Each row comes from the steps of one walk. Every step used is in the known rows, and no mark comes twice. Write the walk behind each row, first mark first.
In the rows, 128 means zero.
Known rows:
kenof pidet nevulev rera barur: [152 176 134 165 168 148 119  90 153  74 157 110 118 125 173 154 110 186
 130 133 158  82 160 200 148 156  91  79  83 117 177 153 159 129 117 175
  92 120 162  69 124]
rera kenof pidet barur desol: [175 138 145 179 143 152 141 139 102 154 133 124 111 134 132 155 111 171
 115 126 141 109 128 176 183 146 102  85 124 117 180 132 116 141 119 138
 126 135 158  91 141]
kenof rera barur pivam: [156 139 146 163 180 127 141 114 134 121 138 124 123 110 154 158 126 187
 146 151 145 153 165 174  96 153  77  80  80 105 112 158 129 142  79 181
 122 106 202  69 161]
pivam barur rera kenof pidet: [179 158 134 185 137 116 137 141 133 101 160 124 121 144 128 161 118 145
 118  99 148 111 157 143 154 145 116  99 106 112 149 146 186 133 118 148
 116 149 169 101 126]
rera sosi desol nevulev pidet barur: [178 172 116 136 148 120 123 110 130 142 115 126 119 123 126 149 151 163
 144 183 137 112 157 178  35 161 118  89  87 107 211 135  94 101 105 161
 141 101 181 111 135]
zosuk pivam barur pidet: [132 152 141 145 154 110 117 135 118  92 148 111 126 126 141 169 124 145
  95 130 161 118 155 138 151  98 140  99  85  96 193 120  90 119  84 147
 112 104 162 109 172]
pidet barur rera sosi desol: [179 153 120 170 133 122 134 118 136 135 100 129 119 128 132 171 142 167
 118 129 128 162 171 161 102 189 107 111  99 116 152 166 169 129  99 147
 135 114 215  93 137]
desol nevulev pidet: [180 169 118 145 145 113 109 129 147 107 157 117 124 140 150 144 136 138
 119 184 121  87 155 168  49  94 120  73  87 106 186 119  82 104  87 174
 121  96 161  95 136]
pivam barur pidet nevulev rera sosi: [144 186 128 140 163 133 112  89 143  80 145 113 117 126 165 161 132 152
 133 120 166  97 172 144 129 175 127 102  72 113 209 136 138 112 114 153
  91 140 150  88 170]
pidet kenof: [176 151 140 148 135 126 114 118 131  77 132  98 126 151 188 154 134 144
 101 150 125 121 159 176 133 119  98  80 107 107 165 124 106 126  82 145
 142  95 174  62 135]
pivam barur rera: [175 153 136 166 128 101 117 132 156 102 143 109 129 150 133 176 146 129
 101 119 139 133 168 126 137 120 140 103  76 110 128 153 152 129  80 159
 113 112 178  93 136]
zosuk pivam: [142 149 137 151 155 113 117 136 144  87 131 100 127 129 146 164 110 153
  83 159 123 129 167 174 148  89 125  78 105 104 144 136 107 132  81 146
 114  94 188  89 153]
nevulev pidet: [188 164 125 149 147 115 110 128 144 100 159 115 126 132 129 153 136 140
 103 164 126 109 160 172  70 116 124  76 101 101 183 136  76 133 108 170
 111 102 174  65 133]
sosi desol: [169 149 131 154 148  98 125 124 141 145 120 124 133 134 151 157 118 152
  89 148 121 126 155 175  93 117 133  87 113  94 141 136 111 137  79 153
 122  84 206 107 147]
kenof pidet: [175 148 136 173 158 126 132 130 136  88 153 119 127 140 140 152 102 149
  94 126 123  93 141 180 123 113 106  78 112 102 147 130 104 131  85 162
 109 111 177  94 129]
barur pidet kenof rera sosi: [169 158 116 158 180 149 147 101 117  51 136 121 114 130 196 148 124 158
 160 129 136 124 165 170  66 185  48  95  96 109 200 101 150 124 101 149
 141 113 187  69 167]
pivam barur desol: [168 146 152 156 144 107 121 126 140 149 131 107 126 154 144 167 140 142
  98 137 133 120 139 132 148 113 147  95  76 106 148 131  74 133  74 146
 114 109 157 115 155]
zosuk desol nevulev rera sosi: [151 157 121 155 167 114 106 108 155  80 141  92 112 111 150 147 125 158
 140 187  89 101 189 170 107 134 124  88  65 125 129  98 165 108  74 156
 126 113 172 123 165]
desol zosuk pivam barur pidet: [125 136 119 144 144 112 111 129 114  83 162 108 124 137 126 168 156 152
  99 119 167 100 157 137 127 117 148  97  71  97 173 114  77  78  93 151
  91 108 161 128 185]
sosi desol barur pidet: [159 140 124 161 147 103 119 124 106 145 137 151 125 134 148 136 137 166
 103 103 134 124 144 159  72 150 132 102  96  90 170 111  88 119  75 170
 116  92 193 132 171]
nevulev rera sosi desol: [149 170 118 157 167 103 119  96 153 124 113 129 124 121 137 156 120 165
 130 152 116 140 181 174  72 174 128  91  99 103 138 126 145 138 101 158
 122 111 203  96 156]
kenof rera sosi desol: [166 158 125 163 196 107 156  99 158 118 113 134 125 127 146 153 115 160
 144 144 117 140 161 172  19 175  94  90 104 100 139 129 173 136  92 150
 124  96 221 122 156]
zosuk desol barur rera kenof pidet: [182 124 125 203 144 124 126 146 118  90 171 110 108 128 134 131 128 167
 125 105 104 105 169 168 143 161 110  98  99 125 145 128 207 133  99 157
 115 133 182 131 138]
zosuk pivam barur pidet kenof: [134 150 133 135 146 128 115 124 102  72 141  96 122 134 180 166 137 145
 112 134 171 116 162 149 171 110 116  99  87 102 239 115  93 119  84 137
 141  96 156  86 159]
nevulev desol: [165 155 176 151 148  98 102 120 144 100 132  78 124 135 138 153 145 142
 103 133 123 120 133 172 129 111 135  75  94 108 141 123  53 147  85 189
 111 106 172  94 143]
sosi desol nevulev pidet: [177 168 107 141 146  93 116 124 144 154 140 125 125 131 155 144 130 146
 122 191 125  90 158 173  25 103 130  80  98  99 209 125  92 109  84 169
 133  81 181 119 137]
sosi rera barur: [176 156 145 165 146 117 123 107 145  98 124 120 135 121 145 156 140 186
 107 141 140 136 159 172  73 143 110 105  90  92  92 134 100 125 104 175
 115  95 177  69 132]
zosuk desol barur pidet kenof rera: [161 124 117 163 181 140 124 108  99  62 164  96 110 123 182 133 153 155
 155 117 130 106 168 172  86 149  90  98  75 114 204  83 167 125  68 158
 136  85 170 118 173]
pivam barur rera kenof pidet nevulev: [180 169 132 176 137 134 136 127 148  99 158 106 117 147 172 161 114 145
 117 103 162  84 154 151 172 146 111  98 111 122 202 177 208 125 123 137
  97 144 158 104 121]
desol nevulev rera: [141 167 123 153 151 104 101 114 160 101 141 113 122 138 148 154 122 141
 125 171 118 103 168 170  99  96 133  76  80 114 120 108 141 117  72 173
 122 104 163  92 156]
sosi rera barur desol nevulev pidet: [183 162 115 159 144 121 117 108 146 159 134 125 118 123 160 141 147 191
 148 192 132  99 148 166  35 136  99 103  67 104 200 121  53 108 102 178
 130  92 148 101 133]
pivam barur desol nevulev pidet: [173 163 130 142 142 105 110 127 148 156 150 109 119 152 148 153 156 137
 134 179 136  83 138 134  83  98 145  88  61 109 224 120  50 106  80 159
 125 103 136 130 145]
desol zosuk pivam barur pidet kenof: [127 137 111 135 134 128 108 117  97  66 157  93 120 147 169 163 168 152
 114 124 176 100 162 149 144 126 124  97  71 102 222 109  87  78  94 137
 121 101 152 109 173]
kenof rera: [166 151 132 164 184 118 139 116 158  87 144 115 127 139 142 160 121 140
 123 140 124 125 158 170  66 117 104  77 103 103 118 126 163 141  81 165
 110  96 191  89 153]
desol zosuk pivam barur: [126 143 128 141 148 101 110 123 142  82 150  91 129 153 119 170 167 148
  98 135 153 110 158 146 120 109 161  86  68 101 130 134  93  85  89 146
  91 103 167 134 164]
nevulev rera sosi desol barur pidet: [135 158 109 160 166 103 114  98 119 119 130 154 116 123 131 136 139 177
 144 109 132 138 172 161  56 207 128 104  80 100 169 104 126 123  96 171
 114 121 195 121 180]
nevulev desol barur pidet kenof: [154 143 163 148 134 119  91 109  94  78 141  89 111 145 176 129 176 157
 136  94 145 116 134 171 128 156 110  87  79 109 222  92  35 129  82 196
 133 107 151  94 157]
barur desol: [176 139 141 166 142 121 122 133 140 148 128 118 122 147 161 155 115 155
  94 154 107 121 144 161 144 113 117  85  98 109 154 130  71 136  74 150
 119 104 179  95 157]
rera sosi desol zosuk pivam barur: [128 150 119 138 157  91 127 107 141 110 120 109 127 144 121 163 164 167
 116 140 146 128 163 151  82 165 150  98  71  97 149 140 103  79  98 135
 103 104 196 171 168]

Which walk is each row?
[138 145 111 163 136 107 121 122 156  62 139 103 119 151 120 171 170 158
 125 125 138 136 179 131 115 170 128 104  54 116 139 156 141  81 101 140
  97 131 189 132 159] : desol zosuk pivam barur rera sosi
[153 130 142 155 145 115 109 132 118 133 139 120 124 139 138 140 144 164
 109 127 123 150 155 162 122 138 135  78  87 107 120 155  58 132  53 175
 113 105 178 109 161] : desol barur pivam
[156 153 152 137 140 121  94  99 156  92 147  68 118 152 171 150 172 152
 106 128 142  74 132 184 127 131 136  69  84 117 181 150  61 100 100 182
  71 107 160 117 153] : pidet nevulev desol zosuk
[167 153 138 140 135 125 113 119 101  81 149 106 126 144 179 162 147 139
 110 117 165 107 153 143 142 128 115 101  86  99 209 107  91 115  88 147
 139 106 152  77 155] : pivam barur pidet kenof
[140 167 108 171 164  99 131 119 133 154 141 135 115 125 147 139  92 163
 145 157 133  84 155 191  94 131 121  78 119 108 162 105 200 126 103 156
 133 122 174 123 144] : sosi desol nevulev rera kenof pidet
[150 132 130 153 148  97 116 127 112 187 122 132 126 131 147 140 142 169
 110 133 128 151 157 171  95 147 145  86  99  99 142 159  77 138  50 169
 122  89 199 139 162] : sosi desol barur pivam
[141 156 130 158 140 131 112 125 124 167 119 119 105 135 136 156 131 165
 146 170 135 119 153 165 159 131 129  83  97 128 158 110 150 125 102 149
 141 132 146  85 168] : pidet barur desol nevulev rera kenof
[164 141 130 170 152 151 141 130  92 162 129 113 120 104 119 155 122 177
 118 124 164 131 151 181 139 150 118  95 142 107 154 165 119 148 108 154
 128 127 159  82 131] : sosi rera kenof pidet barur pivam
[160 146 135 157 148  89 118 119 137 140 124 130 130 149 138 139 146 159
 100 120 122 133 149 174  69 142 144  90  96  93 129 131 103 126  71 167
 117  85 198 136 150] : sosi desol barur
[170 142 128 182 127 107 111 133 150  93 145 125 121 158 138 148 153 149
 109 108 112 142 165 148 107 147 122  96  79 114 115 145 139 128  71 174
 108 110 189 100 141] : desol barur rera
[162 135 111 154 139  97 119 116 138 139 137 127 131 150 141 154 152 160
  94 141 127 109 154 173  65 135 141  88 100  94 124 131 104  95  88 154
 100  88 202 131 162] : sosi desol zosuk
[162 148 136 163 165 137 140 100 139 113 125 109 110 148 220 144 134 184
 179 178 131 111 145 178  91 145  45  86  59 120 179 107 143 116  71 156
 163  91 168  97 151] : pidet kenof rera barur desol nevulev
[141 154 118 163 150 110 108 118 156 152 130 115 113 142 165 152 119 151
 133 180 108 102 158 156 128 102 128  81  76 121 156 107 117 125  63 162
 127 105 156 107 165] : barur desol nevulev rera
[143 177 133 141 153 126 110 108 127 106 157 120 117 124 165 162 125 148
 125 117 181  93 167 145 158 147 141  95 105 110 205 130 176 124 134 148
  96 143 141  76 174] : pivam barur pidet nevulev rera kenof
[135 143 108 162 128 104 111 131 153  83 153  95 123 153 121 178 170 146
 106 126 148 124 176 131 130 121 148  99  62 114 140 155 146  91  85 150
  94 110 180 127 156] : desol zosuk pivam barur rera
[185 150 131 179 121 114 125 148 138 107 139 129 119 139 149 158 116 154
 104 132 116 140 179 153 139 143 102  93 121 114 119 147 183 138 113 147
 121 134 198  61 148] : barur rera kenof
[159 112 141 158 153 117 104 136 109 133 150  93 119 114 141 137 149 164
 105 143 105 135 169 164 148 124 146  86  79 114 128 141  83 133  44 166
 115  94 181 134 169] : zosuk desol barur pivam
[170 164 128 157 180 139 146  95 146  45 124 104 119 143 183 150 132 153
 156 144 123 135 168 178  63 175  59  83  96 113 159 120 161 131  96 147
 140 110 192  76 145] : pidet kenof rera sosi
[174 138 133 154 147 109 109 135 142 101 148  88 120 123 171 146 124 144
 102 187  92  85 164 168 120  78 129  85  77 114 130 108 128 105  55 151
 127  85 170 131 157] : zosuk desol nevulev
[166 122 117 165 134 122 117 128 138 139 143 117 119 161 149 155 151 164
 100 143 113 107 143 158 115 130 123  84  80 109 138 126  60  98  83 153
  95 104 177 116 171] : barur desol zosuk
[165 144 137 155 147 123 123 114 125 145 122 121 130 103 148 156 135 197
 115 152 146 153 168 171  97 149 108 101  94  95 108 165  72 135  81 177
 122  98 184  72 145] : sosi rera barur pivam
[158 157 128 147 173 129 135 104 114  73 153 103 122 141 176 163 144 132
 147 111 174 111 155 143  90 135  96  99  85 103 212 104 150 127  87 153
 139  99 158  87 161] : pivam barur pidet kenof rera
[125 145  96 159 195 107 150 100 155  98 120 118 120 131 135 155 139 175
 147 152 127 130 169 182  30 172 102  86  91 102 151 132 167  99 100 141
 105  94 224 158 176] : kenof rera sosi desol zosuk pivam
[166 169 174 139 149 119 100 107 158 102 131  66 121 135 182 151 141 143
 101 138 135  91 132 182 155 113 131  71  99 117 199 155  73 139  95 177
  91 103 159  92 139] : pidet nevulev desol
[177 156 136 162 149 111 129 125 137 116 127 117 131 128 140 149 124 159
 100 138 128 128 160 168  82 131 126  98 136  94 105 124 135 134 119 148
 117 115 173  79 145] : sosi rera kenof
[149 175 125 147 159 131 104 100 170  96 144 101 121 136 177 162 120 144
 106 151 138  99 174 180 138 118 133  75 101 118 163 150 155 138  97 161
  91 107 164  68 146] : pidet nevulev rera
[129 153 141 147 150  99 117 133 149 148 122  94 118 149 166 161 126 148
 115 176 132 105 144 137 158  76 143  91  61 112 185 124  84 108  52 135
 131  96 148 154 164] : zosuk pivam barur desol nevulev
[183 158 114 176 139 107 135 122 154 128 110 134 122 133 157 159 120 162
 114 139 104 150 177 156  91 179  99 107 101 110 146 158 164 132  92 148
 125 112 227 101 142] : barur rera sosi desol
[144 142 123 162 194 108 148 103 131 156 112 136 118 124 141 134 142 178
 164 128 123 166 164 171  32 201 106  88  88 106 132 154 132 138  61 166
 123 105 217 152 172] : kenof rera sosi desol barur pivam
[131 138  97 160 133  88 118 125 147 135 134 107 124 146 128 178 165 153
 110 129 152 128 177 141 114 130 158 106  72 107 166 160 156  97  84 142
 105  95 201 160 157] : sosi desol zosuk pivam barur rera
[165 136 155 152 142 127 120 127 118 131 131 120 127 115 156 158 128 194
 109 156 139 151 163 173 148 145  97  82  85 102 117 163  65 132  80 176
 124 110 192  65 154] : rera barur pivam
[174 145 129 183 124 111 118 143 135  98 143 136 118 154 135 139 144 162
 119 107 115 148 167 149 123 164 115  95 101 115 103 140 174 129 105 161
 115 136 190  91 150] : desol barur rera kenof
[179 163 135 165 135 107 124 121 160  81 130 113 126 148 133 169 147 142
 118 118 126 145 172 121 121 169 119 109  69 113 126 155 149 119  94 152
 113 135 185  96 140] : pivam barur rera sosi
[166 124 124 179 135 152 137 134  97 147 147 124 110 151 120 154 145 180
 120 116 147  92 129 180 159 163 112  83 109 116 163 126 101  98 128 142
 105 143 157 113 156] : rera kenof pidet barur desol zosuk
[194 159 112 162 124 137 109 133 137 108 149 114 118 129 111 174 160 142
 119 146 144 132 172 159  99 138 118  93  95 119 195 163 126 138 116 172
 122 109 177  46 122] : nevulev pidet barur rera
[126 151 139 151 160 133 109 106 148  76 156  55 111 140 168 148 141 163
 115 129 154  56 129 203 164 116 123  64  90 120 234 155  71 105 102 173
  69 105 157 140 139] : kenof pidet nevulev desol zosuk pivam
[154 146 179 153 147  92  93 115 140  95 136  85 121 148 125 134 171 151
 117 105 122 126 126 170 107 138 146  76  76 108 135 116  42 136  77 202
 105 109 165 120 147] : nevulev desol barur
[124 142 149 144 146  98  95 119 140  84 140  65 118 137 128 157 170 156
 106 139 134 107 145 181 137 111 144  69  81 111 162 127  46 107  93 179
  93 101 173 124 163] : nevulev desol zosuk pivam
[142 136 122 168 142 125 108 101 140 126 145 126 114 142 136 157 160 199
 135 146 133 120 165 168 117 172 113  87  51 113 116 120  92 100 112 175
 101 120 172  88 174] : nevulev rera barur desol zosuk
[133 120 112 172 151 153 130 130 110 128 141 102 109 144 120 164 140 178
 110 135 147  95 136 186 175 126 119  81  88 119 201 138  79 100  92 142
 102 107 161 135 153] : kenof pidet barur desol zosuk pivam
[180 167 111 147 176 138 129 103 142  70 156  97 119 138 166 153 144 136
 156 165 145 108 164 185  38 136  79  72 103 111 226 124 138 139 112 165
 138  89 175  57 129] : nevulev pidet kenof rera
[167 154 129 157 174 135 135 105 145  69 138  98 123 147 184 156 132 139
 139 144 134 122 162 179  83 126  80  78 104 109 161 120 165 140  83 151
 142  90 184  67 141] : pidet kenof rera
[168 120 135 163 150 120 106 135 102  91 166 112 117 118 145 134 142 161
 102 119 113 106 163 154 117 130 134 101  75 105 161  94 100 114  68 164
 108  99 169 131 178] : zosuk desol barur pidet
[156 141 154 149 137  98  96 112 140  94 146  78 122 150 128 152 180 150
 107 124 127 101 135 168 108 128 143  72  80 108 126 120  45 105  95 193
  89 111 171 119 158] : nevulev desol zosuk
[138 154 125 154 145 129 106 114 139 160 121 106 109 138 140 165 136 154
 137 171 131 114 155 162 147 111 137  86  73 128 160 114 122 124  67 163
 135 109 146  95 160] : pidet barur desol nevulev rera
[150 175 118 167 171 145 118 101 159  86 160 103 118 134 172 155  98 149
 115 134 145  72 161 191 147 121 117  73 104 119 198 149 159 138 100 163
  87 116 156  84 129] : kenof pidet nevulev rera
[117 146 161 135 148  86  94 112 143  86 142  55 122 146 109 166 193 147
 116 122 159 106 139 154 140 112 172  79  61 107 159 127  46 104  92 177
  91 105 154 147 161] : nevulev desol zosuk pivam barur
[150 183 112 146 168 122 120  83 167 125 112 114 120 126 182 155 114 166
 125 156 131 114 174 183  94 173 123  88 101 114 187 157 166 132 107 147
 104 109 193 101 151] : pidet nevulev rera sosi desol
